Each row comes from the steps of one path. Every step used is in the known rows, and no mark comes twice. Write the path behind each row, first mark first.
Known rows
L/P/T/A: 0.42  -2.10  -0.47  0.59  -0.64  2.26  2.23  0.85  -0.05  -0.30  -4.86  -0.56  -2.58  0.14  1.38  0.26  -0.28  -0.68  0.72  1.62  0.49  -0.82  3.56
P/T: 1.99  -0.40  -0.20  0.85  -0.01  2.12  1.29  -0.06  -0.63  0.18  -1.09  -1.53  -1.72  0.38  0.80  0.74  -0.85  0.15  1.84  1.68  -0.60  0.61  4.16
J/W: 1.18  1.31  -1.13  1.26  -0.14  2.81  2.12  -0.33  0.63  0.22  -2.13  -1.10  -3.14  1.57  0.59  1.07  0.24  0.25  2.05  -1.01  -0.60  0.01  2.95
K/L: 0.48  1.17  -0.28  1.14  -0.37  2.39  2.41  -0.42  0.06  1.17  -0.53  -1.97  -1.82  0.38  -0.24  1.21  -0.91  0.89  2.74  0.42  -0.06  -0.79  3.64
T/A/W: 0.10  0.29  -0.55  2.00  -1.46  3.37  1.35  -0.09  0.92  0.27  -3.21  -1.41  -2.06  0.86  -0.44  0.33  0.68  -0.12  0.71  2.38  0.19  -0.20  2.77
P/L: 1.39  0.70  -0.57  1.52  -0.03  2.65  0.99  -0.89  -0.07  1.22  -1.11  -0.26  -2.33  0.64  0.99  0.54  -0.64  -0.25  1.81  -0.19  -1.42  0.86  3.34
M/W/K/T: -0.34  1.36  -1.12  1.35  0.50  1.43  2.64  -1.34  1.09  2.37  -2.38  0.23  -2.79  1.28  -0.21  2.24  -0.36  0.96  1.51  1.48  -0.88  -0.42  3.59
K/L/P/W/D: 0.20  -1.17  -1.02  0.16  1.51  0.97  3.51  0.53  -0.14  -0.67  -3.21  -1.14  -1.59  0.67  1.14  0.87  0.30  1.47  2.79  1.72  0.96  -1.90  4.69
K/L/P/T/A/W: -1.52  -1.40  -0.84  1.07  -1.26  2.68  2.78  1.47  -0.26  -0.44  -5.83  -2.97  -1.65  0.15  -0.08  0.22  -1.22  -0.03  0.78  3.09  1.16  -1.92  4.67
L/P/W: 0.45  -1.89  -1.17  0.54  0.83  2.18  2.11  0.82  -0.74  -0.12  -2.72  -0.54  -2.35  0.61  1.38  0.53  -0.13  0.58  0.71  1.10  0.17  -0.97  3.84
M/W/K/L: -0.39  2.06  -0.73  1.50  -0.90  1.38  3.32  -1.81  1.05  2.29  -2.34  -1.05  -2.04  0.51  -0.17  2.08  -1.09  1.11  3.02  0.45  -1.28  -1.03  4.08
M/W/D: 1.67  1.14  -0.79  0.88  0.74  0.59  2.04  -1.54  0.32  0.20  -2.22  0.71  -1.15  0.91  0.61  1.15  0.76  0.95  3.29  0.94  -1.12  -0.25  3.83
W/K/T: 0.19  1.06  -0.63  1.41  0.10  2.33  2.69  -1.33  1.79  1.95  -0.85  -0.88  -3.37  1.50  -0.23  2.17  -0.27  0.59  1.36  1.70  -0.03  -0.16  2.96
T/A/W/K/L: -1.14  1.33  -0.49  2.30  -2.46  3.01  3.20  -1.06  2.31  1.35  -3.59  -2.56  -2.51  0.90  -0.87  1.39  -0.05  0.42  1.64  2.53  0.29  -0.97  3.08
P/T/A: 1.48  -0.95  -0.03  1.00  -0.55  2.40  1.42  0.46  0.17  0.26  -3.05  -0.80  -2.31  0.16  0.86  0.40  0.17  -0.21  1.56  1.94  -0.13  0.60  3.42
W/K: 1.27  1.16  -0.31  1.59  -1.21  2.37  2.70  -2.14  1.81  1.43  -0.68  -0.97  -2.79  1.14  0.40  1.78  -0.14  0.11  1.89  0.67  -0.86  0.17  2.72
K/T/J/W/U: -0.18  -0.52  -1.69  0.16  0.54  0.44  0.54  0.73  1.02  -1.57  -4.51  -0.60  -3.75  2.37  -0.97  2.14  0.42  -0.11  1.53  0.97  0.13  -0.99  4.13
L/P: 0.35  -0.39  -0.75  0.76  -0.45  2.46  2.52  -0.53  -0.01  0.19  -2.17  -0.57  -2.33  0.59  0.71  0.81  -0.62  -0.19  1.04  0.04  0.16  -1.36  3.14
K/T/A/W/U: -0.36  -0.89  -1.27  1.11  -0.88  1.37  1.22  1.30  0.95  -0.46  -3.44  -1.11  -2.62  1.73  -1.85  1.09  0.95  -0.21  0.72  4.28  1.02  -0.57  3.20
M/W: 0.78  1.08  -0.81  1.19  0.05  1.70  1.51  -0.83  -0.43  1.25  -1.91  0.18  -1.60  0.49  0.32  0.98  -0.24  0.63  2.06  0.19  -1.40  -0.20  3.72
P/T/A/W: 0.68  -0.85  -0.51  1.65  -1.16  2.88  1.06  0.77  0.08  -0.31  -3.82  -2.07  -1.69  0.70  0.08  0.15  0.14  -0.26  0.76  3.52  0.07  0.39  3.90
M/W/K/T/A: -0.97  0.84  -0.89  1.54  -0.10  1.68  2.70  -0.84  1.96  2.44  -4.30  0.94  -3.46  0.96  -0.09  1.90  0.68  0.62  1.21  1.73  -0.43  -0.41  2.92
W/D: 2.31  0.82  -0.25  0.90  0.33  1.47  2.02  -1.59  0.96  -0.28  -0.65  -0.32  -1.61  1.18  0.65  1.10  1.01  0.52  3.08  1.18  -0.25  0.02  3.14
T/K/L/P/W: -1.23  -1.99  -1.03  0.39  0.08  1.48  3.29  0.57  0.18  0.29  -4.36  -1.62  -2.83  1.20  -0.51  1.02  -1.35  1.45  1.01  1.47  0.50  -1.64  4.66
T/K/L/P: -1.27  -0.62  -0.66  0.63  -1.24  1.80  3.58  -0.85  0.91  0.55  -3.85  -1.66  -2.89  1.21  -1.19  1.27  -1.93  0.67  1.33  0.43  0.44  -2.07  3.97

Which path is each row?
-0.11  0.79  -0.51  2.38  -2.37  3.17  2.47  -1.46  2.51  0.92  -3.49  -1.48  -2.82  1.31  -0.32  1.15  0.69  -0.24  0.66  2.60  -0.19  -0.10  2.44 -> T/A/W/K
-0.18  -1.00  -0.60  0.29  -0.10  1.88  2.98  0.71  -0.99  0.07  -3.06  -2.39  -1.66  0.06  0.65  0.80  -2.05  0.30  1.91  1.20  0.49  -1.72  5.02 -> K/L/P/T
-1.41  -2.03  -1.23  0.87  0.64  2.20  3.37  0.81  1.64  1.19  -5.06  0.21  -4.17  1.14  0.96  1.44  0.92  0.56  -0.20  2.61  1.20  -1.09  3.06 -> L/P/W/K/T/A
-0.60  0.22  -0.35  1.87  -2.07  2.62  2.92  -0.29  1.54  0.78  -4.37  -3.29  -2.08  0.73  -0.37  1.25  -0.83  0.25  1.61  3.70  0.15  -0.35  4.23 -> P/T/A/W/K/L
2.12  -1.80  -1.06  0.37  0.28  0.36  1.16  0.95  -0.54  -0.78  -1.17  -0.62  -2.07  1.11  0.11  1.08  0.70  0.52  1.95  2.44  -0.49  0.42  3.92 -> P/W/U
-0.71  0.13  -0.68  0.63  -0.45  2.30  3.27  -0.13  -0.12  0.66  -2.37  -1.70  -2.07  0.24  0.17  0.98  -1.45  0.41  1.89  0.01  0.64  -2.25  3.81 -> K/L/P
-0.68  0.26  -1.46  0.76  -0.86  1.99  4.70  -0.05  1.06  0.16  -5.23  -2.82  -3.43  1.37  1.07  1.80  -1.74  0.09  2.06  -0.10  0.10  -1.62  4.60 -> J/W/K/L/P/T
-2.11  0.47  -1.35  0.88  -1.10  2.01  3.46  -1.30  2.28  -0.36  -6.39  -1.85  -3.90  1.48  0.44  2.23  -1.22  0.03  1.58  -1.17  0.07  -2.85  4.21 -> T/J/W/K/L/P
-0.72  0.38  -1.29  0.79  1.26  2.27  0.76  0.21  0.98  -0.28  -4.25  -0.81  -3.74  1.95  -0.11  1.71  0.09  0.48  1.10  0.03  0.14  -0.87  3.94 -> K/T/J/W
0.63  -0.68  -0.95  1.37  -2.19  1.51  1.20  0.47  0.90  -1.02  -3.41  -1.18  -2.06  1.33  -1.23  0.80  1.00  -0.64  1.16  3.22  0.17  -0.24  2.92 -> T/A/W/U
1.49  0.95  -0.67  1.52  -0.25  2.00  1.70  -1.30  0.80  -0.84  -1.45  -1.61  -1.02  1.54  -0.19  0.85  0.71  0.50  2.28  2.74  -0.03  -0.28  3.60 -> A/W/D
0.62  1.52  -0.77  1.60  -0.83  1.54  2.59  -2.16  1.16  1.83  -2.15  0.10  -2.31  0.90  0.37  1.86  -0.32  0.49  2.06  0.43  -1.70  -0.13  3.44 -> M/W/K
-0.13  0.47  -0.23  1.03  -1.06  1.78  2.72  -1.10  1.13  1.08  -2.08  -1.95  -2.63  1.29  -1.54  1.44  -1.39  1.14  2.17  0.87  -0.22  -0.66  3.80 -> T/K/L
-0.88  -0.99  -0.41  0.87  -1.60  1.94  4.16  -0.08  1.45  0.76  -5.37  -1.83  -2.96  0.26  0.86  1.35  -1.02  -0.16  1.55  1.68  0.62  -1.59  3.93 -> W/K/L/P/T/A
0.80  -0.53  -0.93  0.69  0.27  2.00  0.48  0.19  0.15  -1.38  -4.84  -1.53  -2.87  1.27  1.01  1.16  -0.58  -0.11  1.61  0.25  -0.81  -0.03  4.83 -> P/T/J/W
0.42  -0.62  -0.18  0.68  -0.71  1.38  2.45  -0.31  0.27  0.50  -2.86  -2.65  -2.25  0.99  -1.17  1.25  -2.10  1.04  2.22  2.07  -0.30  -0.05  4.94 -> P/T/K/L
-1.23  -0.27  -1.06  1.31  -1.53  2.34  3.78  -0.36  0.52  0.19  -4.15  -3.80  -1.71  0.81  -0.09  1.42  -2.37  0.13  1.09  3.08  0.38  -1.86  5.13 -> A/W/K/L/P/T
-0.39  -0.24  -0.44  0.72  1.10  2.06  0.18  -0.39  0.47  0.22  -2.46  -0.51  -2.65  1.00  -0.37  1.67  -0.34  0.55  0.92  1.49  0.25  -0.81  4.04 -> K/T/J
-0.04  -2.27  -0.54  0.15  0.01  1.60  0.72  -0.06  -0.47  -1.46  -4.79  -1.02  -2.07  0.36  1.15  0.89  -1.48  -0.53  0.65  1.42  -0.10  -1.44  5.03 -> L/P/T/J
-1.73  -2.24  -1.24  0.44  1.38  1.54  1.86  -0.01  1.18  0.02  -4.99  -0.28  -3.62  1.35  0.75  1.99  -0.24  0.65  -0.26  2.39  0.57  -1.76  4.58 -> L/P/W/K/T/J
-0.06  2.36  -1.10  1.59  -1.11  2.45  4.03  -1.27  2.07  1.29  -2.63  -2.33  -3.57  1.63  0.10  2.13  -0.54  0.75  2.91  -0.83  -0.49  -0.74  3.29 -> J/W/K/L
-0.57  1.17  -1.25  1.62  -0.30  2.80  3.31  -0.29  3.09  1.47  -4.59  -0.33  -5.03  2.12  0.11  1.91  1.19  0.19  1.11  0.44  0.41  -0.11  2.13 -> J/W/K/T/A
-0.66  0.17  -0.47  1.09  0.21  1.89  1.24  -1.73  2.14  0.87  -2.70  -0.63  -3.36  1.41  -0.20  2.43  -0.32  0.38  0.92  1.75  -0.07  -0.77  3.70 -> W/K/T/J
-1.22  1.36  -1.49  1.14  -1.19  2.39  4.95  -0.89  1.97  0.72  -4.44  -2.07  -3.81  1.61  0.50  2.00  -1.07  0.23  1.99  -1.27  0.23  -2.19  3.45 -> J/W/K/L/P
-0.59  1.22  -1.02  2.03  -0.45  2.88  2.38  -1.08  1.68  1.34  -1.55  -2.13  -2.67  1.90  -1.04  1.90  -0.40  0.55  0.50  3.33  0.20  -0.36  3.46 -> A/W/K/T
-0.32  0.39  -0.43  1.54  -0.51  2.57  2.77  -0.88  2.56  2.01  -2.75  -0.11  -3.91  1.25  -0.10  1.84  0.85  0.26  0.97  1.93  0.44  -0.13  2.18 -> W/K/T/A
-0.84  -1.53  -1.46  0.71  1.25  1.93  3.29  0.39  0.84  1.08  -3.11  -0.54  -3.58  1.39  0.89  1.71  -0.14  0.90  0.16  2.31  0.74  -1.11  3.85 -> L/P/W/K/T
-0.02  -2.21  -1.45  -0.17  0.09  0.17  2.81  1.82  -0.86  -0.94  -3.11  -1.51  -2.04  0.76  -0.05  1.13  -0.57  0.66  2.07  2.03  0.65  -1.91  4.72 -> K/L/P/W/U
0.92  -0.42  -1.39  0.36  -0.75  0.52  0.57  -0.11  1.02  -2.12  -4.41  -0.78  -3.23  2.00  -0.31  1.74  0.37  -0.56  2.01  -0.03  -0.68  -0.62  3.93 -> T/J/W/U
-0.44  0.51  -0.83  0.93  -0.65  1.68  2.32  -0.78  1.59  -0.36  -5.35  -2.84  -3.28  1.31  0.51  2.23  -1.35  0.35  2.46  0.42  -0.62  -0.80  5.25 -> P/T/J/W/K/L
1.14  -1.79  -0.89  1.03  -1.82  1.03  0.85  1.32  0.08  -1.58  -4.13  -1.96  -1.68  1.11  -0.79  0.56  0.29  -0.78  1.16  4.48  0.02  0.31  4.08 -> P/T/A/W/U
0.92  0.38  -0.49  1.71  -0.83  2.27  1.89  -0.79  1.70  -0.71  -3.41  -0.85  -1.61  1.27  -0.04  0.52  1.81  0.17  1.92  3.13  0.44  -0.25  2.82 -> T/A/W/D
-0.91  0.63  -0.66  1.06  -1.35  2.16  4.34  -1.51  1.45  1.26  -2.62  -1.85  -2.74  0.72  0.30  1.87  -1.50  0.24  1.87  0.17  0.26  -2.15  3.56 -> W/K/L/P
-1.28  -1.24  -0.42  0.44  -0.95  1.34  2.62  -1.08  0.94  -0.33  -5.31  -2.32  -2.44  0.40  0.68  1.96  -2.21  -0.05  1.44  1.52  0.08  -2.19  5.41 -> W/K/L/P/T/J
0.32  -0.50  -0.99  1.17  1.37  1.99  2.43  0.00  0.99  1.71  -1.32  -0.80  -3.30  1.43  0.49  1.88  0.35  1.38  1.05  2.72  0.05  0.31  3.71 -> P/W/K/T
